Known rows, with every way that one mark hangs from another
K_891[K_128 K_477[K_893[K_835]] K_486 K_658 K_832]: [ 0.449 -0.050 -1.097 -0.259 -0.110  0.983 -0.105 -0.139  0.946  1.519
 -1.432 -0.704  1.357 -1.278 -0.528  0.792  0.661  4.001  0.207 -1.528
 -0.086  2.017 -1.895 -0.973]
K_832[K_89 K_891[K_477[K_893[K_835]] K_486 K_658]]: [ 1.346 -0.325  0.173 -0.809 -0.305 -1.061 -0.142 -0.537 -0.063  0.441
 -1.328  0.200 -0.929  1.529  0.064 -0.156 -0.194 -0.238  0.676 -0.045
  0.357 -1.202 -0.798 -0.570]
K_356[K_486[K_891]]: [-0.713  0.757  0.349 -0.161  0.736  0.160 -0.576  0.392  0.359 -0.748
  1.941  0.068  0.153 -1.018  0.432 -0.235 -1.116 -2.128 -1.380  0.628
 -0.532  1.445  1.583  1.683]
K_356[K_486[K_891[K_477[K_893] K_658 K_832[K_89]]]]: [ 0.200  0.828  0.067 -0.082  0.393 -0.404 -0.539  0.544  0.282  0.107
  0.794 -0.269 -0.834 -1.047  0.147 -0.047 -0.908 -2.635 -1.413  0.614
 -0.501  2.385  0.884  0.689]
K_835[K_893[K_477]]: [ 0.521  1.142 -0.308 -0.137  0.547  1.851 -0.345 -0.868 -1.158 -2.201
  1.344  0.508 -0.182 -0.200  0.044  0.218 -0.988 -3.844 -0.868  0.792
 -0.254  0.351  0.218  2.407]
K_832[K_89 K_891[K_128 K_477 K_658]]: [-0.251 -1.512  0.862 -0.021 -0.712 -2.071  0.441  0.328 -0.398  1.365
 -0.678  0.391 -0.672  2.551  0.214  0.174  0.828  0.178  0.015  0.201
  0.047 -0.126 -0.151 -1.637]
K_891[K_832]: [-0.634  0.555  0.168  0.316 -0.024  0.692  1.243  0.018 -0.407  0.760
 -0.141 -0.372 -0.761 -0.998  0.257 -0.278 -0.782 -1.200 -0.473  0.084
 -0.003 -0.916  0.593  1.699]
K_832[K_89 K_891[K_128 K_477]]: [-0.335 -1.314  0.841  0.046 -0.830 -1.992  0.463  0.418 -0.923  1.225
 -0.374  0.824 -0.994  2.766  0.160  0.184  0.690 -0.117 -0.062  0.499
  0.187 -0.970  0.516 -1.711]
K_658[K_891]: [-0.170  1.042  0.223  0.377 -0.427 -0.743  0.483  0.139 -0.032 -0.167
  1.386 -0.143  0.869 -0.617  0.550 -1.198 -0.591  0.057 -0.538  0.104
 -0.052 -0.353  1.778  1.823]
K_832[K_89 K_891[K_128 K_477[K_893] K_486 K_658]]: [ 0.577 -1.057  0.310 -0.511 -0.510 -1.668 -0.273  0.211  0.442  0.797
 -0.974  0.381 -0.863  1.995 -0.289  0.334  0.566  1.231  0.425 -0.127
  0.237  0.009 -0.770 -1.813]
K_356[K_486]: [-0.883  0.453  0.701  0.115  0.471  0.841 -0.579  0.403  0.061 -0.649
  1.641  0.217  0.797 -0.618  0.433 -0.430 -1.424 -2.311 -1.216  0.458
 -0.690  1.699  1.722  0.757]
K_893[K_477[K_891[K_486 K_832]]]: [-0.939 -0.060 -0.428 -0.356  0.615  1.999  0.523 -1.083 -0.795 -1.518
 -0.094  0.181  0.217 -0.473  0.147 -0.484 -0.332 -2.853  0.229 -0.424
  0.053 -3.399 -0.446  1.507]
K_356[K_486[K_891[K_477 K_832[K_89]]]]: [-0.395  0.793  0.227  0.036  0.406 -0.421 -0.219  0.657 -0.211  0.222
  0.839  0.123 -0.983 -0.675  0.301 -0.133 -0.766 -2.591 -1.464  0.627
 -0.430  1.095  1.554  0.905]
K_356[K_486[K_891[K_128]]]: [-1.059  0.200  0.279 -0.085  0.596 -0.161 -0.656  0.650  0.544 -0.355
  2.182  0.181  0.770 -0.745  0.388  0.089 -0.645 -1.319 -1.507  0.460
 -0.701  2.157  1.448  1.093]
K_447[K_89]: [-0.663  0.524  0.786  0.790  0.938  0.974  0.325 -0.310 -0.646 -0.211
  0.740 -0.311  0.142  1.700  0.361  0.305 -0.705  2.639 -0.521  1.209
 -0.624  0.290  0.772  2.610]
K_486[K_891]: [-0.245  1.083 -0.224 -0.094  0.517 -0.209  0.307 -0.466  0.157 -0.600
  1.402 -0.323 -0.808 -0.651  0.256 -0.075 -0.212  0.347 -0.690  0.752
  0.374 -0.490  0.544  3.347]
K_891[K_128 K_486 K_658 K_832[K_89]]: [-0.584 -0.550 -0.461 -0.164  0.214 -0.719  0.762  0.186  1.328  1.808
 -1.061 -0.316 -0.108  0.339  0.109  0.363  0.666  1.265 -0.241 -0.942
 -0.342  0.358 -0.929  1.422]
K_832[K_89 K_891]: [ 0.052 -0.696  0.944 -0.296 -0.420 -1.698  0.710 -0.093 -0.750  0.460
 -0.087  0.610 -1.576  2.128  0.548 -0.430 -0.516 -2.730  0.014  0.834
  0.157 -2.237  0.755  0.426]
K_128[K_891[K_477[K_893] K_486]]: [ 0.319  0.587 -0.606  0.358  0.089  0.366 -0.506 -0.029 -0.690 -1.794
  0.468  0.535 -0.597 -0.276 -0.691 -0.142  0.263  1.993  1.392  0.399
  0.008 -0.667  0.388 -1.745]
K_832[K_891[K_486]]: [-0.650 -0.507  0.795 -0.752  0.155  0.370  0.341  0.140  0.426 -0.428
 -0.276  0.344 -0.311 -0.008  0.114 -0.335 -0.566  1.038  0.824 -0.626
  0.364 -2.767  0.191 -0.198]
K_832[K_89 K_891[K_128 K_477[K_893] K_658]]: [ 0.475 -1.291  0.593 -0.102 -0.839 -2.007  0.002  0.247 -0.231  1.055
 -0.442  0.265 -0.787  2.206 -0.079  0.323  0.463 -0.200  0.018  0.492
  0.044  0.906 -0.426 -2.003]
K_835[K_893[K_477[K_891[K_128 K_658 K_832[K_89]]]]]: [ 0.578  0.056 -0.124 -0.033  0.328  1.027 -0.330 -0.521 -1.000 -1.466
  0.424  0.484 -0.218  0.433  0.086  0.504 -0.180 -4.915 -0.520  0.692
 -0.194  0.108 -0.450  1.016]
K_477[K_891[K_128 K_486 K_832] K_893[K_835]]: [ 1.014 -0.752 -0.520 -0.435 -0.166  1.227 -0.794 -0.535  0.432 -0.045
 -0.467 -0.155  1.991 -1.029 -0.152  0.597 -0.083 -0.797  0.964 -0.370
  0.337 -0.321 -1.489 -1.226]

Rows
[ 0.104 -0.179 -0.229  0.595 -0.418  0.413 -0.663  0.015  0.505  0.401
  0.466 -0.595  1.275  0.086 -0.653  0.721  0.759  3.637 -0.490  0.014
  0.008  4.418 -0.940 -1.498] : K_891[K_128 K_477[K_893] K_658]
[-0.307 -1.483  0.598 -0.653 -0.138 -1.850  0.311  0.149  0.703  0.913
 -0.568  0.474 -0.427  2.127  0.332  0.050  0.415  0.211  0.363 -0.311
 -0.050 -1.177 -0.431 -0.169] : K_832[K_89 K_891[K_128 K_486 K_658]]
[ 0.236  0.122 -0.644  0.020  0.048  0.872 -1.039 -0.017  1.412 -0.019
 -0.272 -0.429  1.118 -0.252 -0.965  0.766  0.919  5.590  0.101 -0.874
  0.262  3.215 -1.418 -1.204] : K_891[K_128 K_477[K_893] K_486 K_658]
[-0.610  0.869  0.332  0.011  0.561  0.232 -0.686  0.520  0.038 -0.591
  1.521  0.114 -0.091 -0.867  0.211 -0.136 -0.759 -1.200 -1.331  0.548
 -0.334  1.588  1.554  0.770] : K_356[K_486[K_891[K_477]]]
[ 0.182  0.748 -0.529  0.244 -0.752 -0.720  0.123  0.876  0.495  0.788
  0.045 -0.134  0.581 -1.196 -0.329 -0.369  0.291  2.846 -0.236 -0.862
  0.019  0.452  0.836 -0.678] : K_658[K_891[K_128 K_477[K_893] K_486 K_832]]
[ 1.801  1.091 -1.077 -0.379 -0.021  0.426  0.108 -0.814  0.217  1.171
 -2.133 -0.694 -0.822 -0.490 -0.272  0.077 -0.213  0.683  0.200 -0.600
  0.251  0.321 -1.469  0.848] : K_891[K_477[K_893[K_835]] K_486 K_658 K_832[K_89]]
[-0.884 -1.362  0.466  0.081  0.226  0.691  0.037  0.393  1.050  0.341
 -1.180 -0.293  0.880 -0.359 -0.062  0.320  0.965  0.898  0.898 -0.928
  0.453 -1.124 -1.091 -1.249] : K_477[K_891[K_128 K_486 K_658 K_832]]
[-0.108 -0.111 -0.186  0.815 -0.253 -1.038  0.835  0.192 -1.342  0.143
 -0.526  0.138 -1.325  0.383  0.029 -0.305  0.639 -0.692  0.860  0.564
 -0.429 -0.704  0.335 -1.338] : K_128[K_891[K_477 K_658 K_832[K_89]]]
[ 1.632  0.108 -0.364 -0.547  0.142  1.732 -1.331 -1.234  0.278 -1.463
 -0.013 -0.133  1.789 -0.745 -0.107  0.103 -0.686 -1.096  1.157  0.153
  0.702 -0.796 -1.185 -0.176] : K_477[K_891[K_486] K_893[K_835]]
[ 0.718 -0.818  0.054 -0.120  0.105  0.921 -1.497 -0.138  1.521 -1.194
  0.072 -0.365  1.342 -0.411 -0.698  0.567  0.313  0.975  0.901 -0.055
  0.560  1.560 -1.555 -1.739] : K_477[K_891[K_128 K_486 K_658] K_893]
[ 1.016 -0.894 -0.106 -0.075 -0.136  0.008 -0.805  0.070  1.163 -0.033
 -0.866 -0.348  0.042 -0.118 -0.556  0.574  0.308 -1.058  0.703  0.064
  0.438  0.838 -1.555 -1.558] : K_477[K_891[K_128 K_486 K_658 K_832[K_89]] K_893]
[ 0.132  0.932  0.064  0.420 -0.677 -1.688  1.144  0.342 -0.398  0.979
  0.462 -0.153 -0.415 -0.330  0.682 -1.183 -0.601 -1.940 -0.741  0.238
 -0.173 -1.128  1.781  2.024] : K_658[K_891[K_832[K_89]]]
[-0.534 -0.835 -1.116 -0.871  0.585  2.108  0.494 -2.072 -0.845 -0.315
 -0.186 -0.058  3.388 -0.560  1.001 -0.212 -0.044 -2.689  0.415 -1.243
 -0.521 -2.769 -1.733  2.089] : K_893[K_477[K_891[K_128 K_486 K_658 K_832]] K_835]
[-0.108  0.278 -0.503  0.484 -0.020 -0.607  0.598  0.267 -1.201 -0.310
 -0.721  0.663 -1.799  0.348 -0.260 -0.266  0.618  0.396  1.203  0.227
 -0.147 -2.426  0.677 -1.209] : K_128[K_891[K_477 K_486 K_832[K_89]]]
[-0.168  0.523 -0.312  0.362 -0.742 -1.602  0.629  0.855  0.081  1.447
 -0.351  0.166  0.031  0.093  0.080 -0.533  0.734  2.000 -0.420 -0.738
 -0.010 -0.723  1.220  0.086] : K_658[K_891[K_128 K_477 K_486 K_832[K_89]]]
[-0.265 -0.492  0.639 -0.045  0.554  1.217 -0.479 -0.295  0.888 -1.091
 -0.717 -0.268  0.658 -0.114 -0.010 -0.193  0.391  0.566  1.068 -0.394
  0.827 -1.589 -0.795 -0.198] : K_477[K_891[K_486 K_658]]
[-0.403  0.366 -0.322  0.458  0.213  0.297 -0.086  0.059 -0.869 -1.459
  0.235  0.668 -0.494  0.093 -0.393 -0.275  0.621  2.383  1.393  0.131
 -0.011 -1.706  0.683 -1.368] : K_128[K_891[K_477 K_486]]
[-0.038 -0.305 -0.357  0.580 -0.607  0.273  0.234  0.469  0.337  1.615
 -0.671 -0.859  0.351 -0.867 -0.630  0.785  0.612  2.444 -0.494 -0.412
 -0.150  3.586 -1.098 -1.809] : K_891[K_128 K_477[K_893] K_658 K_832]
[-0.631  0.190 -0.407  0.204  0.132 -0.648  0.688  0.299  0.393  1.198
  0.003 -0.707 -0.525 -0.858 -0.046  0.575  1.031  2.346 -0.706 -0.181
  0.165  1.037 -0.456  1.032] : K_486[K_891[K_128 K_477 K_658 K_832]]
[ 0.552  0.586 -0.004 -0.082  0.521  1.893 -0.606 -0.742 -1.167 -2.433
  0.906  0.586 -0.059 -0.014 -0.002  0.307 -0.599 -4.451 -0.335  0.780
  0.073 -0.414 -0.054  1.211] : K_835[K_893[K_477[K_891]]]
[-0.015  1.319 -0.183  0.235 -0.446 -0.357  0.681  0.614  0.045  0.580
 -0.507 -0.157 -0.211 -1.246  0.032 -0.992 -0.039  1.944 -0.060 -0.922
  0.251 -1.611  1.315  0.513] : K_658[K_891[K_477 K_486 K_832]]
[ 0.228  0.090 -0.372  0.706 -0.262 -0.086  0.365  0.217 -0.940 -0.480
 -0.138 -0.175 -0.795 -0.901 -0.381 -0.139  0.173  0.121  1.049  0.430
 -0.420  0.512 -0.071 -2.095] : K_128[K_891[K_477[K_893] K_658 K_832]]
[-0.519 -0.750  1.064 -0.175 -0.293  0.081  0.465  0.225 -0.162  0.230
 -0.711 -0.139 -0.197  0.245  0.068 -0.230 -0.041  1.391  0.569 -0.412
  0.336 -0.822 -0.170 -1.635] : K_832[K_891[K_477 K_658]]
